Every row comes from one small tree of marks. Brackets hold a mark, then the marks that hang from it, in alphabetical order. Every link used is in the known rows. Which tree was each row made from?
Known rows:
{kofa {noga mudo}}: [ 0.29,  0.20, -0.01, -0.23,  0.08,  0.20,  0.49, -0.22,  0.01,  0.05,
  0.27,  0.15, -0.16, -0.12,  0.04,  0.15, -0.16, -0.07]
{milu {mudo {dakabo kofa ramu} noga}}: [-0.08, -0.10, -0.29, -0.09,  0.24,  0.25, -0.17, -0.22,  0.05,  0.00,
  0.27, -0.22, -0.18,  0.10, -0.01,  0.01, -0.25,  0.07]
{milu {mudo dakabo}}: [ 0.08,  0.04, -0.14, -0.08,  0.15,  0.29,  0.08, -0.14, -0.04,  0.06,
  0.27,  0.07, -0.10,  0.08,  0.06, -0.04, -0.10,  0.02]
{kofa {dakabo {mudo noga}}}: [ 0.07,  0.19,  0.15, -0.21, -0.01,  0.08,  0.11, -0.04,  0.19, -0.13,
  0.20, -0.04, -0.07, -0.01,  0.25, -0.03, -0.01, -0.17]
{dakabo kofa mudo}: [ 0.15,  0.24, -0.10, -0.21,  0.14,  0.06,  0.05, -0.15,  0.11, -0.15,
  0.26,  0.26, -0.04, -0.22,  0.07,  0.02, -0.18, -0.05]
{milu {mudo noga}}: [ 0.07,  0.06, -0.03, -0.05,  0.04,  0.12,  0.08,  0.03, -0.03,  0.07,
  0.10, -0.13,  0.08,  0.04,  0.13,  0.08, -0.09,  0.04]
{kofa {dakabo mudo {ramu noga}}}: [ 0.26,  0.32,  0.14, -0.29,  0.18,  0.28,  0.36, -0.10,  0.22, -0.28,
  0.55, -0.01, -0.22,  0.15, -0.10, -0.01,  0.05, -0.22]
{kofa {noga {mudo {dakabo ramu} milu}}}: [ 0.16,  0.01, -0.16, -0.12,  0.10,  0.47,  0.50, -0.31,  0.07,  0.10,
  0.41, -0.12, -0.13,  0.04, -0.02,  0.12, -0.08, -0.06]
{ramu {noga mudo}}: [ 0.31,  0.34,  0.07, -0.22,  0.37,  0.35,  0.53, -0.10, -0.04,  0.04,
  0.41,  0.10, -0.11,  0.08,  0.05,  0.01, -0.11, -0.05]
{kofa noga}: [ 0.26,  0.12, -0.06, -0.08, -0.06,  0.12,  0.28, -0.20,  0.12,  0.02,
  0.30,  0.26, -0.08, -0.13, -0.09,  0.13, -0.14, -0.08]
{noga {mudo dakabo milu}}: [ 0.12,  0.07, -0.09, -0.11,  0.25,  0.47,  0.40, -0.11, -0.04,  0.15,
  0.29, -0.01, -0.01,  0.09,  0.22, -0.02, -0.04,  0.02]
{milu {mudo dakabo noga}}: [-0.04, -0.03, -0.12,  0.01,  0.10,  0.24, -0.02, -0.14, -0.02,  0.13,
  0.17, -0.12, -0.03,  0.05,  0.17, -0.07, -0.15,  0.03]
{mudo dakabo}: [ 0.13, -0.03, -0.18, -0.07,  0.16,  0.31,  0.07, -0.26,  0.11,  0.07,
  0.38,  0.18, -0.16,  0.00,  0.01, -0.05, -0.10, -0.03]
{ramu {dakabo mudo} noga}: [ 0.24,  0.39,  0.17, -0.04,  0.17,  0.17,  0.40, -0.09,  0.13,  0.00,
  0.30,  0.21,  0.15, -0.11, -0.16,  0.00, -0.14, -0.22]
{ramu {dakabo {kofa {noga {mudo milu}}}}}: [ 0.18,  0.24, -0.01, -0.08,  0.13,  0.18,  0.50,  0.03, -0.03,  0.14,
  0.06,  0.15,  0.11, -0.08, -0.05,  0.18, -0.35, -0.05]
{noga {mudo {dakabo kofa ramu} milu}}: [ 0.08,  0.00, -0.27, -0.20,  0.38,  0.48,  0.24, -0.18,  0.02,  0.02,
  0.37, -0.11, -0.18,  0.14,  0.04,  0.06, -0.15,  0.07]
{ramu {dakabo kofa} noga}: [ 0.21,  0.30, -0.01, -0.03,  0.33,  0.17,  0.21,  0.01,  0.08,  0.04,
  0.27,  0.30,  0.02,  0.03, -0.24,  0.01, -0.37, -0.07]
{mudo {dakabo kofa ramu} milu noga}: [-0.08, -0.16, -0.30,  0.01,  0.17,  0.35, -0.07, -0.17,  0.16,  0.08,
  0.31, -0.20, -0.04,  0.09,  0.02,  0.01, -0.17,  0.06]
{mudo dakabo milu noga}: [-0.04, -0.08, -0.13,  0.09,  0.04,  0.34,  0.08, -0.11,  0.11,  0.20,
  0.22, -0.10,  0.12,  0.05,  0.18, -0.07, -0.07,  0.00]
{dakabo kofa {mudo milu noga} ramu}: [-0.01,  0.07, -0.13, -0.09,  0.04,  0.15,  0.05, -0.07,  0.16, -0.08,
  0.23, -0.21,  0.14, -0.10,  0.07,  0.11, -0.07, -0.02]
{dakabo {kofa noga} {mudo milu}}: [ 0.11,  0.27, -0.05, -0.08, -0.09,  0.07,  0.26, -0.09,  0.10, -0.08,
  0.19,  0.25,  0.16, -0.31,  0.06,  0.07, -0.19, -0.08]
{dakabo kofa ramu}: [ 0.21,  0.01, -0.28, -0.20,  0.23,  0.19,  0.02, -0.15,  0.14, -0.12,
  0.39,  0.08, -0.21,  0.05, -0.19,  0.17, -0.14,  0.03]
{ramu noga}: [ 0.27,  0.26,  0.01, -0.10,  0.22,  0.27,  0.33, -0.08,  0.07,  0.01,
  0.43,  0.20, -0.03,  0.06, -0.08, -0.01, -0.09, -0.06]

Which tree is each row?
[ 0.16,  0.29,  0.17, -0.16, -0.20,  0.12,  0.42,  0.04,  0.15, -0.12,
  0.21,  0.14,  0.06, -0.07,  0.14,  0.05,  0.01, -0.21] -> {kofa {dakabo {mudo milu}} noga}
[ 0.19,  0.10, -0.08, -0.11,  0.01,  0.26,  0.30, -0.08,  0.16, -0.09,
  0.35, -0.10,  0.14, -0.03, -0.04,  0.17,  0.16, -0.08] -> {dakabo {mudo milu} ramu}
[ 0.06,  0.08,  0.08, -0.16, -0.06,  0.21,  0.21,  0.05,  0.23, -0.14,
  0.26, -0.32,  0.07,  0.14,  0.14,  0.09,  0.14, -0.15] -> {kofa {dakabo {mudo milu noga} ramu}}
[ 0.33,  0.24, -0.03, -0.27,  0.39,  0.41,  0.53, -0.18,  0.03, -0.03,
  0.53, -0.08, -0.20,  0.17, -0.12,  0.12, -0.04, -0.05] -> {dakabo {ramu {noga mudo}}}
[-0.11, -0.04, -0.22,  0.05,  0.15,  0.28, -0.08, -0.09,  0.09,  0.15,
  0.19, -0.02,  0.06,  0.00,  0.19, -0.09, -0.25,  0.06] -> {mudo {dakabo kofa} milu noga}
[-0.03,  0.18,  0.03,  0.05,  0.04,  0.05,  0.09,  0.08,  0.12,  0.07,
 -0.01, -0.02,  0.36, -0.18,  0.09,  0.06, -0.23, -0.09] -> {ramu {dakabo kofa {mudo milu noga}}}
[ 0.03, -0.19, -0.23, -0.04,  0.13,  0.34, -0.03, -0.36,  0.22,  0.07,
  0.42, -0.20, -0.20,  0.07, -0.05,  0.02, -0.07, -0.04] -> {mudo {dakabo ramu} noga}
[ 0.16,  0.21,  0.08,  0.01, -0.02,  0.15,  0.34,  0.08,  0.11,  0.06,
  0.12,  0.09,  0.35, -0.11, -0.01,  0.11,  0.00, -0.14] -> {ramu {dakabo {mudo milu}}}
[ 0.11,  0.29,  0.02,  0.01, -0.08,  0.03,  0.30, -0.02,  0.12,  0.01,
  0.08,  0.25,  0.27, -0.29, -0.09,  0.11, -0.28, -0.16] -> {ramu {dakabo {kofa noga} {mudo milu}}}
[-0.02, -0.19, -0.21,  0.05,  0.07,  0.40,  0.09, -0.18,  0.18,  0.14,
  0.35, -0.29,  0.02,  0.13,  0.02,  0.04,  0.00, -0.01] -> {mudo {dakabo ramu} milu noga}
[ 0.13,  0.06, -0.14,  0.01,  0.24,  0.54,  0.34, -0.16,  0.13,  0.06,
  0.57, -0.06,  0.00,  0.22, -0.15, -0.03, -0.01, -0.04] -> {mudo {dakabo {ramu noga}} milu}
[ 0.03,  0.06, -0.22,  0.01,  0.03,  0.27,  0.13, -0.19,  0.10,  0.09,
  0.28,  0.26, -0.02, -0.11,  0.01, -0.02, -0.31, -0.01] -> {mudo {dakabo {kofa noga}} milu}
[ 0.24,  0.19,  0.06, -0.28, -0.10,  0.12,  0.31, -0.23,  0.27, -0.26,
  0.41,  0.06, -0.25, -0.05, -0.10,  0.14,  0.00, -0.26] -> {kofa {dakabo mudo ramu} noga}
[ 0.04,  0.13,  0.04, -0.01, -0.08,  0.15,  0.20, -0.01,  0.11,  0.03,
  0.15, -0.12,  0.30, -0.14,  0.25,  0.04,  0.04, -0.07] -> {dakabo {mudo milu noga}}
[ 0.27,  0.07, -0.03, -0.24, -0.04,  0.19,  0.29, -0.14,  0.24, -0.16,
  0.41,  0.05, -0.32,  0.14, -0.18,  0.18, -0.04, -0.17] -> {kofa {dakabo ramu} noga}
[ 0.03,  0.19,  0.17, -0.13, -0.09,  0.15,  0.21,  0.14,  0.16, -0.08,
  0.12, -0.13,  0.15,  0.05,  0.32, -0.02,  0.07, -0.14] -> {kofa {dakabo {mudo milu noga}}}
[ 0.25,  0.14, -0.19, -0.30,  0.22,  0.21,  0.34, -0.28,  0.07, -0.07,
  0.36,  0.06, -0.31, -0.07, -0.13,  0.23, -0.27, -0.02] -> {dakabo {kofa {noga mudo}} ramu}
[ 0.10,  0.09,  0.07, -0.25,  0.01,  0.14,  0.11, -0.12,  0.26, -0.21,
  0.32, -0.22, -0.17,  0.07,  0.08,  0.08,  0.06, -0.18] -> {kofa {dakabo {mudo noga} ramu}}
[ 0.15,  0.25,  0.14, -0.20, -0.02,  0.19,  0.31,  0.15,  0.13, -0.13,
  0.22,  0.06,  0.09,  0.07,  0.22,  0.01,  0.12, -0.15] -> {kofa {dakabo {mudo milu}}}
[ 0.26,  0.16,  0.04, -0.29,  0.05,  0.34,  0.62,  0.01,  0.09, -0.07,
  0.32, -0.15, -0.18,  0.22,  0.02,  0.22,  0.02, -0.13] -> {kofa {dakabo ramu} {noga {mudo milu}}}
[ 0.20,  0.38,  0.06, -0.08,  0.42,  0.33,  0.55,  0.16, -0.07,  0.13,
  0.18,  0.10,  0.16,  0.11, -0.04,  0.05, -0.31, -0.03] -> {ramu {dakabo kofa} {noga {mudo milu}}}
[ 0.13,  0.00, -0.30, -0.29,  0.44,  0.41,  0.14, -0.36,  0.05, -0.04,
  0.44, -0.02, -0.40,  0.08, -0.02,  0.05, -0.23,  0.04] -> {noga {mudo {dakabo kofa ramu}}}
